Each row was made from one small tree. The marks that hang from a mark follow it in brackets, in the order of their numbers. Every link used is in the known rows. Write each row's tree.
Known rows
k_897[k_477]: [-3.149 0.072 -2.385 0.867 -0.238 1.106 1.280 -0.524 0.229 0.602 -0.472 -0.636 1.079 0.394 1.049 -0.721 -0.483 -0.833 1.146 1.031 0.580]
k_91[k_477]: [1.071 0.347 -1.411 0.117 -0.385 0.836 -2.041 -1.135 0.010 0.263 4.013 -0.217 1.092 0.251 1.479 -0.635 -0.037 1.789 1.018 1.136 0.671]
k_959[k_897]: [-0.508 1.050 -1.046 -0.768 0.365 0.636 0.273 0.646 -0.348 -1.835 1.276 -0.351 1.416 -0.257 -1.458 -0.809 1.958 1.040 1.430 -0.191 0.538]
k_924[k_91 k_897[k_521 k_959]]: [3.090 -1.879 1.906 -0.113 -0.196 -0.784 0.386 0.977 -0.357 -0.085 2.144 -1.019 1.456 1.711 -0.392 1.491 -0.139 3.811 -1.108 0.389 -1.338]
k_91[k_924 k_959[k_897]]: [-0.505 0.054 -0.595 -0.844 0.347 1.949 -2.560 1.173 -0.201 -1.723 -2.395 -0.721 1.150 -1.112 -1.716 -0.759 0.422 2.920 0.236 -1.039 0.040]
k_897[k_521 k_924[k_91[k_959]]]: [1.264 -0.728 1.859 0.100 -0.576 0.127 0.708 -1.619 1.184 0.726 -1.477 -0.130 1.431 1.357 0.426 1.495 -3.033 -2.252 -0.656 0.130 -1.468]
k_897[k_477 k_521 k_924[k_91]]: [-1.823 -1.056 0.638 1.375 -0.582 0.827 2.421 -3.056 0.232 1.429 -0.907 -0.562 1.034 2.293 1.140 1.490 -1.000 -3.789 -0.928 0.937 -0.374]
k_924[k_91[k_959] k_897[k_477 k_521]]: [-1.784 -1.101 0.352 1.148 -0.885 1.820 1.160 1.272 -0.663 0.138 -4.129 -0.516 1.052 1.563 -1.074 1.501 -1.349 -0.434 -1.855 0.827 -0.927]
k_116[k_959[k_897[k_521]]]: [-1.580 0.971 1.370 -0.309 0.314 -1.464 0.275 -0.383 -0.879 -2.466 -1.046 1.314 0.862 0.660 -4.275 -0.360 -0.257 1.784 2.313 -0.474 0.156]
k_116[k_959]: [-0.226 0.186 -1.584 -0.137 -0.107 -2.416 -0.264 -1.105 1.003 -0.605 0.109 0.903 1.325 0.050 -1.006 -0.181 -2.099 2.174 2.810 -0.487 0.208]
k_91[k_477 k_959]: [1.373 0.519 -1.207 0.094 -0.250 1.174 -2.361 0.273 0.614 0.025 1.388 -0.367 0.978 -0.759 0.649 -0.702 -2.021 1.454 0.879 0.550 -0.294]
k_959[k_116 k_897[k_477 k_924]]: [-1.585 -0.521 -1.956 0.294 0.213 0.669 2.724 1.565 0.666 -0.104 -1.064 -0.931 -1.697 -0.351 0.245 -0.003 3.354 -3.273 1.095 -0.025 1.264]
k_959[k_116 k_897[k_477]]: [-1.821 0.119 -2.600 0.116 0.472 1.302 1.316 1.668 -0.870 -0.659 -1.123 -0.335 -1.872 -0.593 -0.213 -0.210 2.470 -0.394 1.056 -0.180 1.187]
k_897[k_924[k_91] k_959]: [4.080 -1.599 0.010 -0.047 -0.023 -1.973 1.218 -1.538 2.283 0.614 3.606 -2.457 1.752 0.729 1.483 1.560 -0.887 0.623 -0.264 -0.912 -0.938]
k_959[k_116 k_897]: [1.455 0.233 -1.263 -0.872 0.420 0.198 -0.181 1.630 -0.326 -1.092 0.880 0.369 -1.458 -0.710 -0.027 -0.182 2.218 1.570 1.441 -0.277 0.807]
k_116[k_959[k_897[k_477 k_521[k_91]]]]: [-5.157 1.725 0.395 0.307 0.427 -2.701 1.188 -0.104 -1.636 -1.593 -2.880 2.562 -0.298 -0.226 -3.773 -1.126 0.694 -2.010 -0.050 -0.041 0.615]
k_521[k_91[k_924]]: [-0.746 0.077 -0.674 -0.566 -0.002 -0.664 -2.823 -0.668 -0.312 0.650 0.555 1.461 0.189 -0.870 2.594 -1.428 0.238 2.157 -1.159 0.761 1.095]
k_116[k_959[k_897[k_521 k_924[k_91]]]]: [0.861 -0.337 1.730 -0.026 -0.242 -2.340 1.440 -2.246 0.440 -1.700 -0.478 0.610 1.042 1.903 -3.970 1.771 -0.283 -1.086 0.363 -1.398 -0.083]
k_91[k_477 k_959[k_897[k_521]]]: [0.144 1.363 1.479 -0.276 0.049 2.076 -2.019 1.038 -1.425 -1.579 0.226 0.227 0.595 -0.040 -2.537 -0.794 -0.149 0.760 0.395 0.120 -0.633]
k_897[k_477 k_924 k_959]: [-1.242 -0.860 -1.345 0.707 0.262 -0.785 2.922 0.139 2.154 0.578 1.221 -2.454 1.263 -0.338 1.522 -0.510 0.021 -1.798 1.373 0.244 -0.477]
k_897[k_477 k_521 k_924[k_91] k_959]: [-0.220 -1.634 1.308 1.024 -0.319 -0.644 2.545 -2.139 0.826 1.324 0.808 -2.054 1.048 1.853 0.579 1.263 -1.053 -2.023 -0.833 0.204 -1.379]
k_924[k_91 k_897[k_959[k_116]]]: [5.602 -2.289 -0.911 -0.464 -0.201 -1.613 -0.104 2.644 0.555 0.511 2.662 -1.587 -1.043 0.188 1.562 2.112 0.762 4.718 -0.809 -0.373 -0.605]
k_91[k_477 k_959[k_116 k_897]]: [2.704 0.642 -1.359 -0.639 0.141 1.115 -2.386 2.409 -0.338 -1.152 0.818 -0.208 -1.999 -1.528 -0.742 -0.193 0.881 1.894 0.796 -0.637 0.322]
k_521[k_91[k_477] k_897]: [0.244 1.630 -1.238 0.104 0.132 0.606 -2.035 -2.324 -0.538 2.509 3.856 1.225 0.046 -1.459 3.304 -1.753 0.096 1.238 -0.905 0.122 1.243]
k_91[k_959]: [-0.012 0.536 -0.915 -0.177 -0.085 0.484 -0.480 0.874 0.990 -0.217 -1.214 -0.228 1.335 -0.819 0.673 -0.570 -2.550 0.835 1.424 0.150 -0.725]

Write each row's tree
[-0.458 1.524 -0.322 -0.815 0.232 -1.638 0.898 2.416 1.352 -1.112 -1.264 0.401 0.720 -2.233 -1.003 -1.157 1.388 -3.773 -0.514 -0.998 0.210] => k_521[k_91[k_959[k_897[k_924]]]]
[2.447 -0.177 -0.033 -0.667 0.968 -2.290 0.935 -0.009 1.624 3.000 2.736 0.154 -2.536 -2.755 4.620 -0.928 0.069 0.195 -0.015 -1.037 0.338] => k_521[k_91 k_897[k_924 k_959[k_116]]]
[-2.897 0.848 0.571 0.238 -0.054 -0.506 0.068 1.872 -1.054 1.328 -3.921 2.399 -3.104 -1.097 2.155 -0.892 -2.125 -2.666 -0.895 1.211 -0.344] => k_897[k_477 k_521[k_91[k_959[k_116]]]]
[0.527 -1.025 -1.977 0.324 -0.442 0.383 2.525 -0.339 0.725 0.353 -0.641 -1.225 -1.451 0.752 0.171 1.837 2.597 -3.207 -0.870 -0.926 0.980] => k_959[k_116 k_897[k_477 k_924[k_91]]]
[0.433 0.446 2.063 -0.759 -0.171 -2.171 0.222 1.747 0.723 1.385 -1.884 2.606 -2.512 -1.282 2.695 -0.708 -1.577 -3.438 -0.425 0.855 -0.489] => k_897[k_521[k_91[k_959[k_116]]] k_924]
[-4.498 0.092 0.666 0.972 0.248 -1.209 3.161 -0.476 0.305 -1.615 -3.084 0.320 0.496 0.855 -3.984 -0.326 0.619 -3.329 1.835 -0.369 0.495] => k_116[k_959[k_897[k_477 k_521 k_924]]]
[-0.306 0.558 1.128 -0.145 -0.645 -0.654 -1.628 2.184 -1.408 0.232 2.725 2.002 -0.248 0.235 0.639 -1.233 1.912 0.676 -1.567 2.365 0.744] => k_924[k_897[k_521[k_91[k_477]]]]
[-0.164 1.369 1.395 0.069 -0.539 -0.880 -2.295 -1.018 -1.431 0.617 3.249 2.271 -0.268 0.070 1.471 -1.434 -0.157 0.065 -0.963 2.008 0.558] => k_897[k_521[k_91[k_477]]]
[4.405 -1.221 2.407 0.451 -0.478 -0.725 -0.819 -2.763 0.793 1.148 5.256 -1.865 0.870 1.762 1.176 1.241 -0.933 0.709 -0.980 0.438 -1.274] => k_897[k_521 k_924[k_91[k_477]] k_959]
[2.244 0.802 1.484 0.131 -0.305 1.833 -2.168 -0.882 -1.469 -1.147 0.709 -0.555 0.907 1.073 -2.845 1.134 -0.552 1.023 -1.247 -0.397 -0.996] => k_924[k_91[k_477 k_959[k_897[k_521]]]]
[-4.290 0.312 0.657 0.637 0.155 1.518 3.169 -0.009 -0.129 -0.894 -1.681 -0.573 0.806 0.903 -1.693 -0.557 2.371 -4.337 0.628 0.587 0.437] => k_959[k_897[k_477 k_521 k_924]]
[0.844 -0.190 1.976 -0.076 -0.260 0.209 1.319 -1.672 -0.120 -0.710 0.664 -0.315 1.239 2.068 -1.549 1.411 1.436 -2.029 -0.653 -0.373 -0.176] => k_959[k_897[k_521 k_924[k_91]]]
[3.581 -1.009 -0.199 0.288 0.474 -0.171 1.401 -3.475 2.101 2.555 3.539 -2.669 1.435 0.035 2.565 0.922 -1.372 1.309 -0.241 -1.975 -0.824] => k_521[k_897[k_924[k_91] k_959]]
[3.869 -1.200 -0.748 -0.340 -0.347 -0.754 0.152 -0.047 2.101 1.308 -0.926 -0.561 -1.345 -0.061 2.406 2.115 -2.078 -1.318 -0.204 -0.696 -0.441] => k_897[k_924[k_91[k_959[k_116]]]]
[-3.570 0.706 -2.327 0.913 0.221 -1.152 1.594 -0.135 -0.072 -2.155 -2.143 -0.093 1.073 -0.122 -3.912 -0.268 0.605 -0.003 1.998 -1.061 0.913] => k_116[k_959[k_897[k_477]]]
[0.630 -0.226 1.671 -1.016 0.311 0.034 1.255 1.137 -0.120 -0.546 0.071 0.625 -1.997 0.347 -0.319 -0.030 2.337 -1.682 1.317 0.363 0.544] => k_959[k_116 k_897[k_521 k_924]]
[0.429 -0.071 0.094 -0.498 0.950 -0.123 -2.327 -1.717 -0.257 2.204 2.087 -0.270 0.079 -2.122 3.324 -1.720 -0.534 4.931 -1.103 -1.221 0.078] => k_521[k_91[k_924] k_897[k_959]]
[2.546 -1.159 -0.967 -0.329 -0.139 2.148 -5.233 0.679 -0.040 0.909 -0.022 0.194 -2.213 -1.086 2.673 -0.192 -1.267 4.337 0.089 0.262 0.516] => k_91[k_477 k_924 k_959[k_116]]
[-4.496 0.823 0.250 0.465 0.416 1.912 1.698 0.179 -1.727 -1.199 -1.703 -0.049 0.660 0.999 -2.121 -0.854 1.398 -1.413 0.693 0.734 0.100] => k_959[k_897[k_477 k_521]]
[-1.763 0.529 2.053 -0.638 0.147 0.074 -3.327 0.030 -1.059 0.592 -2.863 2.282 -0.237 -0.898 1.105 -1.323 -2.212 1.446 -1.540 1.119 -0.520] => k_897[k_521[k_91[k_924 k_959]]]
[-4.504 0.560 0.890 0.695 -0.174 -1.042 2.355 -0.595 0.160 1.352 -1.096 1.297 -0.002 0.128 1.944 -1.368 0.034 -5.658 -0.938 1.833 0.598] => k_897[k_477 k_521[k_91] k_924]
[-2.246 0.633 1.896 -0.675 0.305 -2.403 -2.416 -0.688 -1.730 -1.856 -1.864 2.986 -0.160 -0.340 -3.088 -1.046 0.642 2.383 -0.564 -0.421 0.683] => k_116[k_959[k_897[k_521[k_91[k_924]]]]]
[0.964 0.334 1.660 -0.088 0.086 1.206 -0.506 -0.214 -1.226 -1.404 -1.693 -0.302 1.509 1.140 -2.813 1.263 -1.186 0.382 -1.018 -1.095 -1.387] => k_924[k_91[k_959[k_897[k_521]]]]
[-2.746 0.383 0.146 0.236 0.405 1.577 1.287 1.226 -1.982 -0.492 -1.853 0.525 -2.224 0.413 -0.785 -0.235 1.818 -1.008 0.759 0.753 0.504] => k_959[k_116 k_897[k_477 k_521]]
[-4.111 1.652 -1.976 0.731 0.389 1.479 0.953 -0.595 0.090 2.392 -3.028 0.643 0.240 -2.342 2.177 -1.825 -2.154 -2.008 -0.778 -0.538 -0.003] => k_521[k_91[k_959] k_897[k_477]]
[0.129 0.570 1.252 -1.143 0.398 0.592 -0.039 1.284 -1.527 -1.011 0.027 1.166 -1.958 0.202 -0.514 -0.178 1.571 1.166 1.332 0.488 0.251] => k_959[k_116 k_897[k_521]]
[1.035 -1.702 -1.850 0.911 -0.506 0.247 1.536 -0.131 1.920 1.827 -2.692 -1.021 -1.547 0.107 2.181 2.027 -1.784 -3.229 -0.820 -0.247 -0.185] => k_897[k_477 k_924[k_91[k_959[k_116]]]]
[4.270 -2.728 -0.697 -0.594 -0.173 0.506 -4.071 2.955 -0.181 0.502 3.608 -1.271 -2.121 -0.754 2.368 -0.008 2.293 7.410 -0.439 0.603 0.651] => k_91[k_477 k_924[k_897[k_959[k_116]]]]
[3.231 0.617 -1.129 0.106 -0.286 1.371 -2.518 -0.612 -0.275 -1.191 1.596 -1.400 1.140 0.209 -2.226 1.329 -0.118 1.561 -1.138 -1.367 -0.284] => k_924[k_91[k_477 k_959[k_897]]]
[2.031 0.343 -0.959 -0.147 0.123 0.568 -0.604 0.163 0.067 -1.486 -0.715 -1.035 1.812 0.073 -2.255 1.279 -0.482 0.893 -0.663 -1.877 -0.892] => k_924[k_91[k_959[k_897]]]
